What can hang from each mark:
z_169: z_926 z_983
z_559: z_169 z_664 z_690
z_551: z_951
z_326: z_926
z_690: z_559
z_951: z_551 z_559 z_983
z_664: z_559 z_926
z_983: z_169 z_951
z_926: z_169 z_326 z_664

(in the rows, 128 means zero)
Known rows, with every way that one mark hangs from another:
z_559[z_664]: [112 106 130 125 128  92 130 115 123 145 129 153 111 159 116 135 134  97
 130  58 156 151 145 127 139 157 140 148 127]
z_559[z_690]: [148 122 131 138 110 104 106 113 130 120 105 137  90 117 141 122 119 137
 116  64 148 133 143 125 114 113  98 125 133]
z_326[z_926[z_169 z_664]]: [205 154 136 152 115 182 146 153 139 119  98 141 112 149 123  89 160 161
 115 183 135 103 105 136 140 159 124  92 159]
z_983[z_169[z_926] z_951[z_551 z_559[z_690]]]: [124 123 127 137 126  99 108 152 132 153 148 134 114  76 121 141 134 196
  96 132  69 140 158 156 118 111  82 139 108]
z_983[z_169[z_926[z_664[z_559[z_690]]]]]: [ 96 171 129  80  94 192 136 161 160 121 138 116  87 110  91  95 135 169
 133  70 133 122 144 156  91 122  80 104 109]
z_551[z_951]: [147 107 133 162 133  88  86 134 123 139 136 140 151 147 129 128 138 110
 121  85 169 159 145 135 159 133  81 122 160]
z_690[z_559[z_169]]: [167  98 124 169 113  96 166 104 109 112 109 116 125 107 101 127 150  86
 168 104 109 159 109 109 126  89 136 130 132]
z_690[z_559[z_169[z_926 z_983[z_951[z_551]]]]]: [152 105 105 108 126  80 125 135  87 127 130  91 176 110 118 161  95 146
 183 126  13 153 163 146 131 103 118 129 146]
z_664[z_926]: [119  89 147 154 143 130 102 124 161 131 146 152 124 141 121 139 139 102
 119 108 125 143 142 119 125 114 187 150 124]
z_983[z_951[z_551]]: [177  78 157 146 127  93 120 136 123 145 139 160 151 158 145 135 116 147
 135  99  87 156 143 135 172 128 110 148 151]
z_664[z_559[z_169 z_690] z_926]: [ 81 149 140 160 163 146 147  88 165  94 119 103 111 104 135 134 121 125
 115 116 125 123 118  94 114  49 180 182  85]
z_951[z_983]: [188  68 151 138 105 107 112 141 115 119 144 162 128 142 113 131 148 135
 135  84 142 170 105 134 140 125 152 119 139]
z_690[z_559[z_664[z_926[z_169]]]]: [114  87 111 146 109 145 119  96 139 126 142 142  82 126  84 123 159  29
 103 133 115 105 115 105 126 140 183 175 115]
z_326[z_926[z_664]]: [185 140 137 123 131 151 146 145 117 123  95 150 133 168 104 109 135 163
 148 119 125 105 137 128 147 148 116  99 160]
z_690[z_559[z_169[z_926[z_326] z_983] z_664]]: [ 91 125  87  88 110 104 127 119 102 114 112  95 138 114 103 163 103  63
 198 114 112 133 133 120 101 138 148 120 116]
z_169[z_983]: [109 106 123 121 126  94 103 121 116 140 127 133 129 135 155 123  97 154
 141  90 142 145 161 127 123 150 115 107 141]
z_926[z_169 z_664[z_559]]: [162 158 155 133  98 187 159 135 149 118 136 131 122 152 142  87 138 119
  97 138 169 122  85 130 141 128 107 129 155]
z_169[z_926 z_983[z_951[z_551 z_559]]]: [121 125 120 105 147  55  92 145  97 151 150 126 189 127 157 165  80 196
 112 141  58 143 174 152 132 122 100 136 159]
z_983[z_169[z_926[z_326 z_664]] z_951]: [131 112 160 105  78 194 149 189 170 161 163 160 124 139 108 127 168  83
 171 118 129 161 123 165 132 170 118  81 113]
z_983[z_169 z_951[z_551 z_559]]: [131  84 150 174 137  87 138 138 119 172 164 153 132 108 130 119 141 175
 101 158  95 152 130 131 158 130  94 152 112]
z_926[z_169[z_983] z_326 z_664[z_559[z_690]]]: [120 181 131  86  92 192 110 118 132 101 101 108 102 125 172  77  80 135
 106 162 196  65  90 111 109 132  72 114 126]
z_983[z_169[z_926[z_326 z_664]] z_951[z_559]]: [124 124 156 115  97 153 153 173 148 164 165 153 136 118 115 137 166 100
 135 157 132 148 110 158 130 149 106 101 113]
z_559[z_664[z_926]]: [ 78  92 131 132 154 115 115 105 145 140 144 158 112 156 104 146 143  74
 114  80 131 127 154 113 134 144 193 178 107]
z_551[z_951[z_559[z_169 z_690]]]: [136 152 113 182 172  48 118  97  88 112 108  99 141  81 138 143 146 146
  85 132 169 129 124 112 133  66  74 144 127]

Rows:
[144 124 130 103 105 148 145 135 112 152 144 139 135 149 165 112 136 130
 108 147 121 125 129 146 148 178 108  99 150] : z_926[z_169[z_983[z_951]] z_664]
[ 83 108 143 167 141 122 104 111 155 156 162 143 144 116 186 149 109  79
  75 244 134 112  96 106 137 135 177 154 109] : z_664[z_926[z_169[z_983[z_951[z_559]]] z_326]]
[140 147 113 159 131 145 108 136 145 132  99 126 115 129 159 104 108 182
 109 194 120 116 136 131 122 170 135  89 149] : z_326[z_926[z_169[z_983]]]
[145  89 156 138  93 167 106 187 173 160 159 153 133 122 129 133 138 126
 166 144  94 170 130 157 137 153 118 114 113] : z_983[z_169[z_926[z_326]] z_951[z_551]]
[167 199 136 124 109 199 150 129 152  97  84 119  92 137 130  79 121 177
  95 158 141  68 101 123 131 119  90 116 146] : z_326[z_926[z_169 z_664[z_559[z_690]]]]
[ 48 129 101 143 173  98  99  92 120 144 150 128 119 118 142 137 126 114
  52 190 137  95 130 110 114 154 183 174 104] : z_951[z_559[z_664[z_926[z_169[z_983]]]]]
[ 63  88  99 119 151 114 127  79 103 115 119 113 128 121  98 149 111  38
 175 144 125  98 121  79 122 125 192 166  87] : z_690[z_559[z_169[z_983] z_664[z_926[z_326]]]]
[ 69 128 148 150 128 189  90 115 189 122 144 123 129 131 173 111  89  93
 107 210 157 106  88 100 118 132 176 152 111] : z_664[z_559 z_926[z_169[z_983] z_326]]
[118 135 127 160 124 132 132 137 154 155 119 137 127 142 170 127 113 168
 114 187  87 126 140 141 154 179 132  94 148] : z_326[z_926[z_169[z_983[z_951]]]]
[115 190 121 111 168 150 187 119 109 106  89  97 166 151 129 107  94 210
 168 151 119  99 130 110 140 119 125 113 140] : z_326[z_926[z_664[z_559[z_169[z_983]]]]]
[135 184 148  63  85 184 115 148 152  97 111 122 118 142 128 115 100 114
 144  82 164 100 111 136 100  96  82 119 144] : z_169[z_926[z_326 z_664[z_559[z_690]]]]
[111 166 144 145 132 134 166 141 172 114 129  99 150 129 133 154 132 130
 148  99 114 184 119 141 112  82 159 137 136] : z_664[z_559[z_169[z_926]]]
[171 132 131 110  99 179 105 140 119 127 115 129 125 140 165  86 118 108
 123 184 187 103  92 125 120 172 110  87 140] : z_926[z_169[z_983] z_326 z_664]
[ 53 130 118 153 187  69 171  69 116 134 142 134 117 107 125 187 149  99
  81 124  99 116 133  98 139  86 187 206  74] : z_983[z_951[z_559[z_169 z_664[z_926] z_690]]]
[154 153 122  86 126 157 128 157 111 112 112 102 168 130 140 139 124 126
 188 141 139 136 122 140  98 135 135  83 137] : z_559[z_169[z_926[z_326 z_664] z_983]]
[101 135 105 168 191  35 117 106  73 132 130  96 182 101 155 145 123 157
 103 163 163 144 139 117 143 106  85 128 137] : z_551[z_951[z_559[z_169[z_983]]]]
[106  81 121 152 133 140 143  88 128 111 123 128 117 121  78 148 140   4
 169 136 125 117  93  80 131 103 201 182  88] : z_690[z_559[z_169 z_664[z_926[z_326]]]]
[187 148 129 110 130 147 164 160 125 110 119 112 154 135 108 144 167 133
 160  98 114 162 124 157 108 104 145  99 145] : z_559[z_169[z_926[z_664]]]
[119 140 108 132 144  99 152  93 113 116  97 120  86 112 122 145 144 116
 128  64 149 135 135 111 123 112 145 152  95] : z_559[z_169 z_664 z_690]
[136 141 112  53 117 131 103 156 102 127 127 122 150 149 118 129 109 162
 156  80 117 131 175 164 102 156 105  81 160] : z_169[z_926[z_664] z_983]
[184  96 135  92  89 187 132 193 127 125 169 150 118 125  59 114 186 158
 156  96 123 169 125 173 111 154 138  79 121] : z_951[z_983[z_169[z_926[z_664]]]]
[110 207 108  97 160 150 166 101 102  93  68  86 134 124 130 101  78 230
 153 137 120  68 144 108 124 106  97 114 126] : z_326[z_926[z_664[z_559[z_169[z_983] z_690]]]]
[125 113 103 121 149  32  81  98  57 117 142 144 125 120  94 146 147 139
  72  84 181 114 126 123 161 117  83 164 128] : z_551[z_951[z_559[z_664 z_690] z_983]]
